Each row was made from one path, in order. Every step used is in the known rows, and no mark comes twice. Write each row's path.
Known rows:
genanud minod: [-18  16 -57  28 -46 -28   9 -22  17  11  -6  46 -18  -9 -14  50 -23  62
 -14  20  13  49  15  12  31  -3 -22  21 -37 -14   3  -2   3  46]
minod genanud nefire vopo kidano: [ 10   7 -13 -30 -53 -25  61 -31  32  66 -23 -25 -30   1  24  39 -66  28
  28  40  13  19 -40   7  81 -26  39 -41  10 -37 -33 -18  36  61]
genanud bedum dovu: [ 20  35 -24  44 -39  -3  60 -42  21  40  17  33 -16  18  16  37   0  31
  16  46  36  26  26  22   6  32 -29 -12 -32 -21 -41   9 -11   7]
nefire genanud: [ 16  14 -59 -10 -17  -6  34  -7  33   2  -3  16   1   2  -6  45 -20  42
   4  -4 -31  34  -1  -6  54  -2 -18  52   1  -1  -9 -20   9  43]
nefire genanud minod migib: [-20  29 -64  19 -38 -11  11 -11   6   6  -4  59 -10 -27 -11  56   4  83
   0 -20  12  48   1  12  28 -37   3  30  10  -8   9 -28  13  60]
bedum dovu: [ 33  38 -41  42 -46 -29  37 -36  25  23  34  26 -10  18 -12  42 -16  22
   4  25  20  22  15  21  20  18 -29  13 -29 -10 -19  13  -8  33]
genanud bedum dovu zager: [ 12  52 -20  58 -37 -12  58 -53  41  58  36  30 -28  22   5  31  22  21
  18  23  23  29  31   2  -2  43 -30  32 -13  -8 -53  10  11  14]
kidano genanud: [  8  30 -57  36 -56 -21  52 -11   1  23   4  23 -26  -1 -18  53  -3  44
   1  15   6   5  13   2  65   3  -4  36 -38  11  -6   4 -19  47]
podupo genanud bedum dovu fibivu: [ 55  71   9  46 -53   2  48 -49  12  52 -34  60 -26  51  27  36   1  -2
  30  32  52  33   1  41  33  -5 -10 -47 -16 -18 -59  31 -17  27]
genanud bedum dovu kidano: [ 33  32   1  46 -46  14  56 -57  25  54  20  52   1  43  30  48  10  19
  -4  30  29  14  23  -8  13  26 -15  -3 -48 -31 -51 -11 -20 -15]
migib minod genanud nefire vopo: [ -3 -40 -20 -21 -57 -22  48 -23  25  37 -33 -33 -26  11  -4  35 -63  39
   5  49  25  22   5   8  59 -27  19 -27  22 -16  -4  15  33  28]
nefire vopo kidano: [  2   2 -36 -25 -46 -20  22 -48  17  29 -22 -21  -9 -19  12  39 -45  28
  -9  34 -12  11 -19   5  60   2  14 -11 -39 -19 -29  -9  13  29]
genanud podupo: [-14  29 -51   9 -36 -15   9 -37  16  10 -13  11 -20  13 -28  55 -20  40
  13  20 -17  43   3  -1  33  15  -9  40 -25 -35  -2  -3 -12  28]
podupo genanud bedum dovu zager: [ 39  68   7  52 -40 -22  57 -37  37  69  24  58 -48  35  -3  43  22  10
  42   7  29  26  24  -7  10  12 -32  15  -9 -15 -51  25  -9  34]
ravam genanud minod: [  8  21 -69  54 -40 -42  36 -34  18   2  15  49  -4 -14 -31  48 -26  48
  13   2  11  45  23  19  50  -6 -17  20 -29   3  -2  -7 -20  37]
migib minod genanud nefire vopo kidano: [  0 -42  -5 -22 -52 -22  44 -52  33  49 -26 -48 -23   1   7  45 -56  34
  11  53  28  15 -25  13  72 -31  40 -35   4 -31 -32  -3  25  36]
vopo nefire: [ 23 -14 -83 -12 -33 -16  49 -31  35   5  -3  32   0  18 -11  39 -20  20
  11  42 -22  37  -6   8  45  13   3   4 -31  -5 -45   3   7  43]
kidano genanud minod migib: [-30  43 -62  63 -76 -22  30 -18 -33  25  -2  58 -36 -37 -19  63  16  85
  -3  -2  50  23  18  15  43 -33  21  12 -23   0   9  -2 -30  60]
migib minod: [  8 -39 -50  27 -30 -22  10 -43  24 -17 -17  -5  -3  14 -26  43 -21  44
 -26  39   8  22  16  10  36  -5  -4  27 -36   1  -8  24  -6   7]
migib vukekir: [ 32   9 -59  30 -19   3  18 -35  11  -7 -19  29   5  21 -22  40 -39  43
   1  48 -19  24   4   3  60  15   2  20 -33  -7  -1  27 -14  38]
migib minod genanud: [ 27 -26 -34  15 -39 -32  50  -9  20  -1 -15  -4 -22  23 -26  53 -30  39
 -12  45  27  33 -16  20  45 -23  -2   8 -14 -10  -7  16  -8  38]
ravam genanud nefire vopo kidano: [  9   2 -33   7 -42 -31  44 -70  45  40  -4 -23   2 -17   8  28 -60  23
  39  20  -5   0  -4   3  84  -3  37 -13  -6  -9 -38 -13  18  20]
dovu kidano genanud minod: [-11  31 -36  45 -64 -10  36 -37  -7  45   8  71 -15   0  -5  74   9  59
 -26  -3  12  10  19 -30  60  -9   3  33 -63 -14   1 -31 -38  31]
ravam genanud: [ 46  23 -65  51 -28 -30  52 -28  33  -4  12  14  -2   8 -24  33 -34  26
  19   8 -10  26  11  11  56  10  -9  32 -23   9 -22   3 -22  19]
kidano genanud podupo: [-15  40 -51  25 -57 -14  39 -28  -7  30   0  23 -29  -6 -37  74   7  48
  19   6   0  15   7  -5  57  14  10  46 -27 -21  -2   2 -39  33]
vopo nefire genanud kidano: [ 26  27 -50  -1  -9 -14  58 -43  35  12   9  35  12  13   2  51   0  44
  21   9 -62  18  -4 -15  55  -6  16  13 -25  -2 -61 -42  10  28]
genanud nefire vopo: [-16   3 -42 -21 -54 -16  27 -32  34  39 -26  -9 -23   5  16  19 -66  39
  13  32  -8  19  17 -10  60  -8  10 -13   5 -10   0  11  50  25]
minod migib vukekir: [ 19  14 -68  50 -30   9  15 -27  -3 -18 -30  30   5  14 -23  34 -21  55
   3  39  14  24  -4   6  43 -11  28  10 -11  -4   4  35 -18  40]
dovu bedum: [  9  26 -73  20 -41  25  40 -13  46  19 -17  23  11  21  -6  29 -22  44
 -15  26  -4  22   3   4  50  14 -25  40 -39   5 -34   3  16  29]
ravam genanud nefire: [ 28  16 -55  52 -34 -29  52 -47  47  14  14  11  -1  15 -17  22 -43  27
  48  14   5  25  24  -4  69  -3  11  25  -1   6 -16   5   3  26]

Write each row's path:
[-12  30 -62  43 -66 -29  39 -20 -18  31  10  50 -29 -27 -17  61   0  66
 -12  11  21  22  25   4  54  -9 -10  24 -43  -5   5  -4 -22  60]
kidano genanud minod
[-16  31 -65  74 -65  -1  19 -25 -42  16 -12  72  -3 -22 -30  66   5  86
  -1  20  41  17  19  16  55 -21  27  10 -22   4  21  13 -44  63]
kidano genanud minod migib vukekir
[ 30  28 -20  19 -49 -27  39 -28  42  29 -24  42 -38  32  -8  35 -32  27
  43  18  16  25  16 -18  69 -41   7   7  -4 -17  -5  19   8  58]
podupo genanud nefire
[ 41  39   4  12 -24  32  62 -45  34  54  27  55  21  33  36  54  20  31
   5   1  -5  14  14 -13  20  18 -15  23 -17 -28 -45 -39 -11  -1]
nefire genanud bedum dovu kidano
[-30  22 -44  -3 -74 -26  26 -40 -15  56 -10  21 -24 -52   8  70 -17  58
 -18  15  15   4   1  11  74 -10  13 -10 -46 -16 -10 -27 -14  55]
nefire vopo kidano genanud minod
[  3  17 -42 -12 -57 -18  42 -39  -2  44 -17 -10 -26 -34   9  55 -26  34
  -6  21  -3 -19  -9   3  83   4  23  -1 -37  -5 -22 -13 -12  37]
nefire vopo kidano genanud
[ 16  66 -20  75 -53 -10  80 -39  15  81  44  35 -42   6   2  45  42  29
  24   4  37   2  40  -1  16  42 -17  38 -16   2 -52  13 -15  25]
kidano genanud bedum dovu zager
[ 20  33 -10  37 -57  16  72 -31   2  56  -9  44 -14  25  25  52  21  47
  -3  25  18  -8  22 -33  56  13  15  19 -60 -10 -35 -28 -34  -4]
dovu kidano genanud bedum
[ -3 -17 -26   5 -47 -23  34 -31  14  11 -19  -3 -23  25 -49  80 -15  39
  10  32  21  44  -8  17  36  -8   5  20  -7 -38  -7  10 -24  28]
migib minod genanud podupo
[ -9  66 -28  83 -81  -8  40 -50 -21  55  45  84 -14  -5  -8  78  34  55
 -18 -12  68   1  27   2  27 -23  17   6 -30 -12 -12 -20 -44  29]
bedum dovu kidano genanud minod migib
[ -9  22 -66  31 -25  13   5 -24  -4  -8  -9  77  20 -20 -23  65  -4  86
   4  -1  -6  46   3  18  49 -23  13  26  14  -9  28  -4  -9  65]
nefire genanud minod migib vukekir
[ 20  59  -3  70 -53  -8  74 -66  21  89  51  28 -35  -9  18  56  50  22
  26  15  43  -3  12   6  31  40   2  32 -34 -10 -73  -8 -20  35]
vopo kidano genanud bedum dovu zager
[  4   8 -25 -28 -57 -24  62   1  29  54 -27 -17 -37  10   6  30 -68  33
  29  35   7  26 -13   1  67 -24  18 -27  23 -20 -13  -1  39  52]
minod genanud nefire vopo
[-15  19 -58   2 -28 -14  17 -17  22  11  -1  51  -6 -20 -11  58 -14  66
  -6 -13 -19  55   8  11  41 -14 -27  45  -8 -15   7 -27   9  60]
nefire genanud minod
[ 39  -8   0  45 -41 -13  79 -30  19  34  10  11 -23  26  -5  51   0  32
   6  57  76  28  13  41   5   3 -18 -29 -13 -16 -48  14 -22   9]
migib minod genanud bedum dovu
[ 10  31 -33  22 -57 -43  18 -19  17  19 -16  77 -35   8 -25  62 -23  44
  10   8  18  52  11   1  49 -40 -20   1 -34 -21   7   4 -20  67]
podupo genanud minod
[  2  29 -45  42 -57 -13  59 -26  16  41   3  17 -26  -4  -6  42 -14  53
  25  24  18   0  25 -16  80  -8  17  28 -18  -3  -5   5  -1  50]
kidano genanud nefire
[  7  23 -27  35 -60 -19  55 -53  24  53   7   4 -23 -18  11  52  -8  48
  29  28  23  -5   4  -9  89 -12  37  23 -35 -15 -26 -15  -5  55]
vopo kidano genanud nefire
[ -4  25 -50 -17 -21  -2  20 -21  28  10  -1  21  -4   5 -28  69  -3  49
  18 -17 -47  48  -4   1  44  12  -7  68   8 -30   3 -28  -7  37]
nefire genanud podupo
[-15  28 -42  42 -68 -32  35 -45  -6  46   9  51 -21 -39  -6  74   8  61
  -4  16  28  18  -2  10  64 -12   9  19 -58 -19 -15 -27 -32  64]
vopo kidano genanud minod
[ -3   0 -72 -44 -16   1  34 -41  36   7   1  42   8  10 -28  71  -1  23
  33   1 -60  50 -17   5  44  14   6  38  10 -32 -32 -35   1  46]
vopo nefire genanud podupo
[  8  19 -22 -22 -55 -27  36 -28  34  53 -37  21 -36  15   6  31 -59  25
  36  18   1  16  14 -24  79 -40  12 -29   8 -16   1  20  25  43]
podupo genanud nefire vopo
[ 36  50 -23  55 -59  -4  57 -48   2  53  46  53  -7  26  -4  64  12  15
  -6   1  22 -16  19 -16  51   9  -1  22 -51  -1 -27 -19 -44  19]
bedum dovu kidano genanud
[-19  16 -39   0 -73 -14  54 -26   9  61 -16  -6 -30 -11   3  37 -43  46
  16  23   1 -14  29 -17  86  -9  20   0  -1   4  -4   6  18  41]
kidano genanud nefire vopo
[ -3  -8 -79 -29 -30 -12  36 -32  32  16  10  66  14 -14 -11  60  -6  44
  12   2 -36  56  -1  11  43  -2 -16  20 -10 -12 -24 -39   9  64]
vopo nefire genanud minod
[-35  29 -33 -19 -69 -10  26 -52  -9  51 -15 -11 -20 -28 -11  74  -9  41
  11   9 -10  -7 -11   0  72  11  30   6 -31 -32 -17 -19 -27  35]
nefire vopo kidano genanud podupo
[  7   6 -47  10 -42 -31  47 -40  42  24  -7 -12  -4  -4  -6  22 -68  26
  39   9 -11  12  21  -4  76  -5  16  -6  14   5 -17  11  19  13]
ravam genanud nefire vopo
[  8  62 -15  50 -65   7  44 -65   1  58  41  52  -8  25 -26  87  30  18
   7 -14  18  -3  20 -17  40  17   3  39 -39 -34 -23 -26 -53  10]
bedum dovu kidano genanud podupo
[  3  31  -4  23 -78   3  60 -55  14  90  27  21  -8  15  16  51 -19  16
   7   2  21 -30  38 -27  70   2  23 -15 -12 -10 -21 -13   3   8]
bedum dovu kidano genanud nefire vopo
[ 12  28 -74  89 -37 -18  16 -45  -8 -20  -3  61  21 -14 -42  48 -21  61
  19  11  26  41  14  27  45 -16  24   6 -10   7  11  15 -37  44]
ravam genanud minod migib vukekir
[ 42   7 -22 -12 -21  29  79 -56  45  50  31  72  27  36  36  59  27   5
  17  17 -19  17   5  -9  16  28  -3   0 -15 -21 -84 -56  -4   0]
vopo nefire genanud bedum dovu kidano
[ 35  54 -10  23 -25  26  50 -40  18  40 -15  38   0  25  41  32   0  26
  12  14  11  39   0  51  26  29 -20  -4   7  -5 -62  -3   7  28]
nefire genanud bedum dovu fibivu
